What can hang from each mark:
k_735: k_59 k_144 k_214 k_391
k_391: k_735
k_214: k_735 k_760
k_144: k_735
k_933: k_391 k_760
k_760: k_214 k_391 k_933
k_141: k_59
k_59: k_141 k_735
k_119: k_933

Each row was made from one small tree. Brackets hold a mark, then the marks that hang from it, in the order of their numbers. Every link used is in the known rows. Write each row's tree.
Known rows:
[k_141 [k_59 [k_735 k_144 [k_214 k_760] k_391]]]: -.50  -.02  .11  .09  .07  -.02  -.33  -.11  -.02  .01  .04  -.05  -.04  .04  .09  -.36  .06  .17  .05  .39  -.11  -.04  .07
[k_141 [k_59 [k_735 k_144 k_214]]]: -.32  -.02  .06  .15  -.07  -.08  -.26  -.10  -.06  -.01  .03  -.05  -.09  .05  .05  -.05  .00  .02  .08  .25  -.09  -.02  .10
[k_735 [k_59 k_141] k_144]: -.48  -.06  -.01  -.03  -.19  -.15  -.18  -.26  .02  .00  .05  -.05  -.20  .03  .14  .08  -.01  .11  .02  .17  -.25  .03  .06
[k_760 k_214 [k_391 [k_735 k_144]] k_933]: -.49  -.13  .02  -.19  .07  .20  .00  .24  -.19  -.04  -.04  -.26  .12  .08  .12  -.31  -.06  .00  .27  -.28  .08  -.20  -.04
[k_391 k_735]: -.25  -.05  .01  -.04  -.08  .06  -.02  -.09  -.10  .00  .03  -.06  -.02  .02  .02  .03  -.07  -.09  .04  .00  .09  -.15  .00
[k_391 [k_735 k_59 k_144 [k_214 [k_760 k_933]]]]: -.62  -.20  .04  -.17  -.02  .07  -.18  -.12  -.03  -.03  .09  -.08  -.03  .07  .17  -.12  -.04  -.04  .14  .00  -.15  -.19  .12
[k_391 [k_735 k_214]]: -.27  -.12  .00  -.03  -.01  .10  -.07  -.11  -.09  .00  .06  -.03  .02  .04  .02  .13  -.06  -.16  .09  .04  .02  -.20  .04
[k_933 k_391 [k_760 k_214]]: -.35  .11  -.03  -.26  .04  .28  .07  .36  -.07  -.03  -.14  -.15  .18  .02  -.02  -.30  -.06  -.06  .18  -.57  .00  .00  -.01
[k_760 k_391 k_933]: -.07  -.03  -.02  -.17  .16  .11  -.04  .15  -.01  .00  -.04  -.11  .15  .02  .10  -.22  -.05  .12  .06  -.20  .16  -.08  -.08
[k_933 k_391 k_760]: -.29  .14  -.06  -.25  -.01  .21  .06  .21  .03  .02  -.13  -.06  .14  .02  -.01  -.18  -.07  .01  .02  -.45  .08  -.01  -.01
[k_933 [k_391 [k_735 k_59 k_144]] [k_760 k_214]]: -.77  .03  -.01  -.33  -.13  .26  .01  .18  -.12  -.02  -.12  -.17  .07  .06  .08  -.16  -.11  -.07  .20  -.51  -.05  -.13  .04
[k_119 [k_933 [k_391 k_735] k_760]]: -.32  .12  -.07  -.33  -.05  .25  .11  .21  .07  .00  -.11  -.14  .11  .00  .03  -.27  -.12  .06  .13  -.61  .09  -.10  -.01
[k_391 [k_735 [k_59 k_141] k_144 k_214]]: -.66  -.17  .00  -.05  -.16  -.03  -.22  -.32  -.08  .00  .11  -.08  -.13  .07  .13  .19  -.06  -.07  .12  .17  -.17  -.18  .09
[k_59 k_141 [k_735 k_144 k_214 k_391]]: -.58  -.03  .05  .20  .04  -.05  -.23  -.14  -.04  .05  .03  -.04  -.05  .08  .05  -.31  .01  .20  .00  .50  -.05  -.02  .02
[k_933 [k_391 [k_735 [k_59 k_141] k_144 k_214]] k_760]: -.80  .01  -.06  -.29  -.14  .19  -.12  -.05  -.05  .02  -.05  -.13  .03  .07  .09  -.03  -.12  -.05  .11  -.31  -.05  -.15  .06
[k_735 k_144]: -.20  -.04  .00  .04  -.15  -.06  .03  -.04  .01  .03  -.03  .01  -.10  .05  .03  .07  .05  .07  -.02  .12  -.09  .01  .07
[k_760 [k_214 [k_735 [k_59 k_141]]] k_391 k_933]: -.47  -.13  .01  -.21  .20  .16  -.15  .30  -.11  -.11  .07  -.38  .09  .02  .18  -.33  -.07  .04  .23  -.33  -.04  -.02  -.08
[k_141 [k_59 [k_735 k_214 k_391]]]: -.32  .01  .08  .10  .10  -.01  -.31  -.12  -.05  .01  .04  -.04  .00  .01  .05  -.20  .00  .10  .07  .34  -.03  -.07  .02
[k_144 k_735]: .04  .03  .06  -.09  -.06  .04  -.02  -.22  -.03  -.04  .14  .05  -.11  .01  .02  -.17  -.05  -.06  -.06  .07  -.01  -.07  .02
[k_214 [k_760 [k_933 k_391]]]: -.18  .03  -.01  -.21  .16  .15  -.03  .23  .06  -.04  -.01  -.10  .15  .01  .06  -.56  -.03  .10  .07  -.34  .07  -.02  .00
[k_141 [k_59 [k_735 k_144 k_214 k_391]]]: -.45  -.02  .08  .13  .01  -.05  -.29  -.15  -.04  .03  .02  -.03  -.06  .05  .07  -.16  .04  .15  .05  .42  -.09  -.07  .06

Write each row's tree:
-.60  -.05  -.04  -.20  -.03  .16  -.04  .17  -.15  -.07  -.01  -.26  .07  .07  .09  -.31  -.13  -.02  .31  -.40  -.02  -.18  .01
[k_760 k_214 [k_933 [k_391 [k_735 [k_59 k_141] k_144]]]]
-.19  .00  .06  .12  .03  -.04  -.28  -.07  -.07  -.02  .05  -.07  -.02  .01  .03  -.09  -.03  -.02  .10  .17  -.04  -.03  .05
[k_141 [k_59 [k_735 k_214]]]
-.66  -.11  .05  -.09  -.05  -.03  -.23  -.01  .06  -.07  .16  -.24  -.17  .01  .17  -.30  .05  .11  -.04  .07  -.26  .15  .08
[k_214 [k_735 [k_59 k_141] k_144] k_760]
-.35  -.14  .02  -.12  .11  .15  -.12  .01  -.06  -.04  .09  -.10  .09  .04  .06  -.26  -.06  -.11  .14  -.08  .01  -.18  .05
[k_391 [k_735 [k_214 [k_760 k_933]]]]
-.40  .00  .01  -.29  .13  .19  .01  .29  .08  -.07  -.03  -.21  .06  -.03  .10  -.46  -.02  .14  .19  -.40  -.18  .04  -.02
[k_119 [k_933 [k_760 [k_214 [k_735 k_59 k_391]]]]]
-.55  -.17  .03  -.07  -.14  .02  -.13  -.24  -.07  .01  .06  -.01  -.10  .08  .13  .27  -.04  -.08  .09  .11  -.13  -.21  .12
[k_391 [k_735 k_59 k_144 k_214]]
-.43  .00  .00  -.21  .06  .18  .08  .34  .08  -.05  -.07  -.22  .04  .00  .07  -.50  .03  .15  .17  -.33  -.17  .06  .01
[k_119 [k_933 [k_760 [k_214 [k_735 k_144 k_391]]]]]
-.29  -.09  .06  -.23  .10  .05  -.28  -.31  .02  -.10  .26  -.04  -.07  .01  .15  -.43  -.09  -.04  .09  .04  -.22  -.08  .05
[k_144 [k_735 [k_59 k_141] [k_214 [k_760 k_933]]]]
-.42  -.03  .03  -.22  .14  .25  -.02  .39  -.09  -.06  -.06  -.27  .13  .00  .06  -.33  -.01  -.05  .13  -.37  -.03  .09  -.05
[k_933 [k_760 [k_214 k_735] k_391]]
-.59  -.06  .06  -.21  .02  .06  -.24  -.11  -.03  -.02  .07  -.15  -.02  .02  .18  -.31  .01  .11  .03  -.01  -.04  -.05  -.02
[k_214 [k_760 [k_391 [k_735 [k_59 k_141] k_144]]]]
-.55  -.05  .05  -.32  .09  .24  -.09  .19  -.15  -.04  -.07  -.20  .13  .01  .11  -.26  -.08  -.07  .20  -.38  -.02  -.06  -.06
[k_933 [k_760 k_214 [k_391 [k_735 k_59]]]]
-.14  .04  -.02  -.23  .08  .17  .10  .34  .07  -.07  -.08  -.16  .10  -.03  .02  -.46  -.04  .03  .24  -.52  -.12  .06  -.02
[k_119 [k_933 [k_760 k_214]]]
-.73  -.06  .02  -.28  -.01  .18  -.14  .11  -.15  -.04  -.04  -.25  .05  .03  .13  -.31  -.07  -.03  .21  -.27  -.10  -.03  -.04
[k_933 [k_760 k_214 [k_391 [k_735 [k_59 k_141] k_144]]]]
-.49  .10  -.05  -.28  -.07  .26  .04  .14  -.06  .02  -.11  -.12  .12  .03  .00  -.17  -.13  -.07  .05  -.44  .16  -.12  -.01
[k_933 [k_391 k_735] k_760]
-.38  -.10  .05  -.12  .20  .05  -.22  -.23  .06  .03  .04  .09  .04  .02  .14  .07  .04  .13  .04  .29  -.19  -.16  .02
[k_735 k_59 k_214 k_391]
-.16  -.08  .04  -.12  .22  .13  -.16  .05  .04  -.01  .05  -.02  .13  .02  .08  -.17  .06  .00  .06  -.05  -.07  -.04  .02
[k_735 [k_214 [k_760 k_391]]]
-.45  -.09  .06  -.14  .27  .15  -.10  .25  .07  -.06  .10  -.23  .08  .00  .11  -.71  .05  .21  -.04  .02  -.01  .03  .00
[k_214 [k_735 k_391] [k_760 k_933]]
-.20  -.06  .04  -.13  -.02  .00  -.24  -.42  -.02  -.06  .23  .02  -.14  .01  .11  -.05  -.08  -.09  .04  .16  -.21  -.11  .04
[k_144 [k_735 [k_59 k_141] k_214]]
-.55  -.06  .02  -.06  .05  -.01  -.21  -.12  .02  -.01  .12  -.18  -.10  -.01  .14  -.08  .01  .17  -.07  .26  -.12  .01  -.02
[k_214 [k_735 [k_59 k_141] k_391]]
-.58  -.14  .05  -.07  .05  -.01  -.19  -.28  .07  .06  .01  .11  -.06  .07  .17  .13  .10  .20  .02  .40  -.28  -.16  .10
[k_735 k_59 k_144 k_214 k_391]
-.66  -.15  .02  -.10  .10  .07  -.11  .20  -.07  -.09  .07  -.32  -.01  .04  .15  -.45  -.01  .13  .21  -.03  -.20  -.02  .01
[k_760 [k_214 [k_735 [k_59 k_141] k_144 k_391]] k_933]
-.52  -.11  .07  -.04  .15  .07  -.14  -.08  .09  .04  .01  .05  .03  .07  .10  -.32  .16  .21  .01  .37  -.22  -.09  .09
[k_735 k_144 [k_214 k_760] k_391]
-.67  -.15  .01  -.24  .05  .14  -.14  .10  -.18  -.06  .01  -.30  .05  .06  .19  -.30  -.10  .03  .30  -.25  -.02  -.18  -.05
[k_760 k_214 [k_391 [k_735 [k_59 k_141] k_144]] k_933]
-.34  .03  -.04  -.23  -.05  .18  .06  .10  .11  .00  -.03  -.08  .05  .04  .08  -.18  -.02  .09  .13  -.40  .00  -.16  .06
[k_119 [k_933 [k_391 [k_735 k_144 [k_214 k_760]]]]]
-.37  -.09  -.01  -.11  .06  .11  -.06  .12  .07  -.01  .00  -.04  .08  .09  .08  -.27  .05  .05  .10  -.11  -.13  -.08  .13
[k_735 k_144 [k_214 [k_760 [k_933 k_391]]]]
-.28  -.07  .05  -.09  .13  .18  -.03  .31  -.13  -.06  .02  -.26  .07  .02  .09  -.09  .04  -.03  .11  -.21  .01  .01  -.06
[k_760 [k_214 k_735] k_391]
